Each row comes from the steps of one path. Every step used is in the known rows, and no mark comes twice. Write the path behind each row, first mark first.
Known rows:
bive/pokav/fava: [-15  10 -23 -21 -26 -33  24 -16  34  -5  21 -53 -46 -22  28 -64  37  -2
  27  18  32 -13   7   1  31  -2]
bikot/fava: [  6  -6 -18  -2 -14 -14   6  -3  43  -8  12 -41 -34  -9 -31 -47  20  -2
  10 -12  33  -5 -32   0  12   4]
fava/pokav/bive: [  1  16 -32 -17 -28 -38  -3   7  31 -12  25 -63 -27 -31  15 -49  50   8
  11  22  11   2 -31   5  39  24]
bikot/rofoz/pokav: [-10  19   5  -2  -5 -21   2 -18  46  -5  30 -34  -1 -24  10 -43  33  -1
   2  12  30 -15 -20 -18  35  12]
ferak/luzif/pokav: [-15   2 -15 -28 -39 -36 -21  -8  38 -13  11 -10  -2 -37 -11 -51  33  -6
  11 -12  24 -19 -47 -19  15  38]
rofoz/pokav/fava/bikot: [-21  30   9 -31 -10 -31  22 -23  28 -11  24 -61 -51  -9 -10 -71  40  32
  15  32  46 -34  -1  17  51   7]
vones/pokav/bive/bikot/rofoz: [ -9  28  -8 -21 -42 -57 -22 -28  32 -20  49 -38 -25 -78   9 -53  24  20
 -16   8  10 -21 -18   0  40  20]
ferak/luzif/pokav/vones: [-17  16 -18 -36 -42 -39 -16  -8  51 -20  20   8  12 -39 -25 -47  32 -14
  24 -21  32  -8 -46  -6  35  49]
luzif/pokav/fava/bikot/rofoz: [-12  38  -3 -35 -32 -61   1  -9  26 -41  13 -33 -27 -24 -12 -63  36  -2
  15  10  18 -25 -21   6  65   7]
pokav/luzif/bikot/rofoz: [  4   9  17  17 -13 -24  -8 -20  55   0  11 -37 -35 -59  -1 -72   6 -26
  13  -2  21   5 -25 -28  22  31]
ferak/luzif/bikot/rofoz/pokav: [-21  17  14   0 -23 -18 -28 -28  70   4  22 -24 -12 -46  15 -62  34  -7
 -17  -1  19 -31 -42 -20   6  29]
luzif/bikot/rofoz/pokav/vones: [-12  35  12  -8 -19  -5 -12  -8  70  -6  22 -21   3 -36  -5 -68  34 -12
   7 -13  37   0 -21  -5  47  37]
bive/bikot/fava/pokav/rofoz: [ -5  15 -19 -12 -40 -26  29 -10  57  -7  20 -19 -32 -29  -1 -64  18  -9
  13  21 -13 -11 -38  10  48  -5]
fava/bikot: [-11  15  -9 -28 -16 -23  15 -11  14 -21  27 -46 -29 -21 -19 -61  24  13
  19   6  23 -22 -31   8  36  25]
pokav/vones: [ -6  11 -15 -16 -19 -26  11  -2  41 -15  29 -23  -6 -35 -26 -51  20  -9
  35 -14  38   9 -22   7  39  37]
fava/pokav: [-11   4 -20 -13 -31 -22  15   3  36 -10  18 -44 -12 -27  15 -60  41   1
  22  20  27   0 -27  -4  45  17]
bikot/rofoz: [ -3   9  -8   0 -13 -36   1 -14  37 -15  29 -29 -10 -38   1 -42  24 -18
  10  -4  17  -6 -28 -16  27  16]
pokav/rofoz/bikot: [  4   4 -19 -10 -14 -33  26  -6  31   4  40 -19   8 -24 -22 -86   6 -19
  27   4  12  -1 -28  14  22  27]
bikot/rofoz/pokav/fava: [-17  25   7  -4 -11 -45  10 -20  48  -6  26 -45 -29 -25  10 -52  36  -1
   5  23  37 -15   1  -4  38   1]
luzif/ferak: [ -3 -14 -14 -27 -24 -33   3 -11  23   4  17 -36  -1  -7 -12 -52  41   1
  27 -14  37  10 -24  -1  21  19]
vones/pokav/bive: [  2   3 -23 -19 -35 -46 -19  -3  19 -15  36 -54 -26 -49 -15 -53  31  30
   2   1  28  -6  -9   3  22  29]
vones/pokav/rofoz: [ -1  -7 -18 -13 -38 -46  12  -5  24  -8  29 -21  -7 -42 -24 -67   4  11
  22   5   9   0 -10  -7  26  23]
bikot/fava/pokav/rofoz: [ 12   2 -29  -5 -30 -30  25  10  52  -8  17 -30 -19  -5 -12 -53  20  -9
  19  14  -6   2 -39   4  32  -4]
luzif/pokav/bive: [  5  20 -28 -28 -25 -39 -28   3  23 -18  11 -45 -14 -28 -16 -48  41   4
   7 -14  25   4 -33  -5  35  43]
rofoz/bikot/fava/pokav/luzif: [  7  -1  -4  -2 -19  -8  26  -1  58   4  31 -41 -27 -11  -6 -79  13  -8
  24  31  42  -3 -33   4  37  -6]
pokav/rofoz: [  6   2 -20  -8 -14 -41  18 -10  31  -4  24 -25 -11 -32 -20 -58   9 -15
  31   1   0   5 -26  -5  21  28]
pokav/fava/bikot/rofoz: [-12  31  -2 -19 -21 -62  18 -22  26 -34  30 -48 -44 -31  -7 -58  30   1
  14  22  15 -28 -13  12  49   0]

Which path is each row?
[ -1  10 -23 -16 -27 -32  34   6  39  -1  40 -23  14 -20   4 -88  21 -15
  31  30   5   1 -30  13  45  19] -> fava/pokav/rofoz/bikot
[ -9  14 -15 -21 -33 -46  -1   1  29 -18  -3 -35 -26 -22 -14 -67  34  -3
  21  -4  45   3  -9   3  48  20] -> luzif/pokav/fava
[ -6  26  -5 -20 -16 -38   6 -19  25 -32  35 -37 -20 -31  -8 -51  26  -2
  10   9   8 -27 -34  -3  42  15] -> fava/bikot/rofoz
[ -6  13 -26 -32 -37 -54 -42 -10  34 -13  18 -31 -13 -40 -10 -42  43  -1
  -2 -10  11 -16 -52  -8  10  47] -> ferak/luzif/pokav/bive
[ -1   3 -21 -11 -29  -7  19   7  48  -4  28 -39  -7   3  -6 -78  35  -3
   9  13  36 -10 -38  18  34  -7] -> rofoz/bikot/fava/pokav
[-18  16  -4 -35 -44 -54  13 -11  12 -30  28 -52 -55 -36 -22 -81  26  44
  17  23  39 -30   9  18  47   6] -> vones/pokav/fava/bikot
[ -8  17 -26 -28 -27 -11  21  -7  43 -11  37 -26  -6 -26  12 -54  32 -11
  37  -1  34  -1 -11  -2  43  24] -> bive/pokav/vones
[ 10  -6 -20 -14 -36 -31  14  -1  39  -4  40 -16  -3 -15 -44 -89  -4  11
  12  -2  20 -11 -20  16  17   1] -> vones/pokav/rofoz/bikot/fava
[-15  24  35   0  -5 -19   9 -46  60   8  38 -26 -28 -61  20 -56   8  -6
   7  33  32 -18 -16 -25  49  12] -> bive/bikot/rofoz/pokav/luzif
[ -2   1  18   7 -37 -27 -17 -13  49  -6  17 -35 -31 -75  -7 -83   3   1
   8   2  30   0  -9 -29  30  29] -> vones/pokav/luzif/bikot/rofoz
[-22   6 -12 -26 -42 -60 -11 -14  42 -14   6 -21 -26 -36 -11 -57  34  -7
  13  -1  30 -17 -26  -3  23  24] -> ferak/luzif/pokav/fava
[-25  44  15 -21 -18 -19   9 -32  66  -7  46  -5   2 -51   8 -52  24  -6
  10   9  31 -13 -19   1  67  25] -> bive/bikot/rofoz/pokav/vones
[-16  23  -6 -29 -20 -48  22 -15  20 -23  21 -57 -56 -22 -17 -66  30  16
  25  19  30 -25  -8  21  43  10] -> pokav/fava/bikot
[ -9  22  16   3 -13  -4 -17 -13  56   1  12 -41 -11 -32   9 -71  35  -3
  -7  -2  33 -10 -25 -18  29  28] -> luzif/bikot/rofoz/pokav
[ 15   8 -24 -20 -25 -24   7   7  45  -6  18  -1  13   4 -43 -81   9 -17
  16 -16  14  -1 -45  12  31  15] -> luzif/pokav/rofoz/bikot/fava
[-23  31  17 -13 -13 -16   6 -35  50  -2  33 -22 -11 -45  23 -54  26  -1
  -6  18  28 -25 -22 -11  48  13] -> bive/bikot/rofoz/pokav
[ -1  14  10  13 -29 -19   1  -5  62  -7   8 -44 -29 -54  24 -77  24 -22
  18  25  15   5 -28 -28  47  21] -> fava/pokav/luzif/bikot/rofoz
[ -5  29  -6 -19 -10 -11 -11 -28  51   7  28 -54 -53 -22  -8 -49  33  25
 -18   9  29 -25 -32  14  27  10] -> rofoz/pokav/bive/bikot/fava
[-17  -5  -4  -9 -33 -18 -18 -16  53   0   8 -29 -27 -50  -7 -70  29  -7
   1 -18  20 -16 -44  -9  -9  43] -> ferak/luzif/bikot
[  5 -16  -5 -29 -19 -21  16 -24  34  17  27 -42 -24 -13  25 -57  29  -8
  44  12  33   7  -8 -25  27   4] -> bive/pokav/luzif/ferak
[  1   2 -23  -8 -31 -13  13   9  47 -13  11 -44 -28  -6  -1 -50  38   1
  11   9  25  -6 -38   0  35  -7] -> bikot/fava/pokav
[ 11   1 -32 -19 -17 -13  28  -8  51   8  42 -19 -10   4   0 -79  10 -18
  20   6   3 -16 -27  12  14  -8] -> bive/pokav/rofoz/bikot/fava
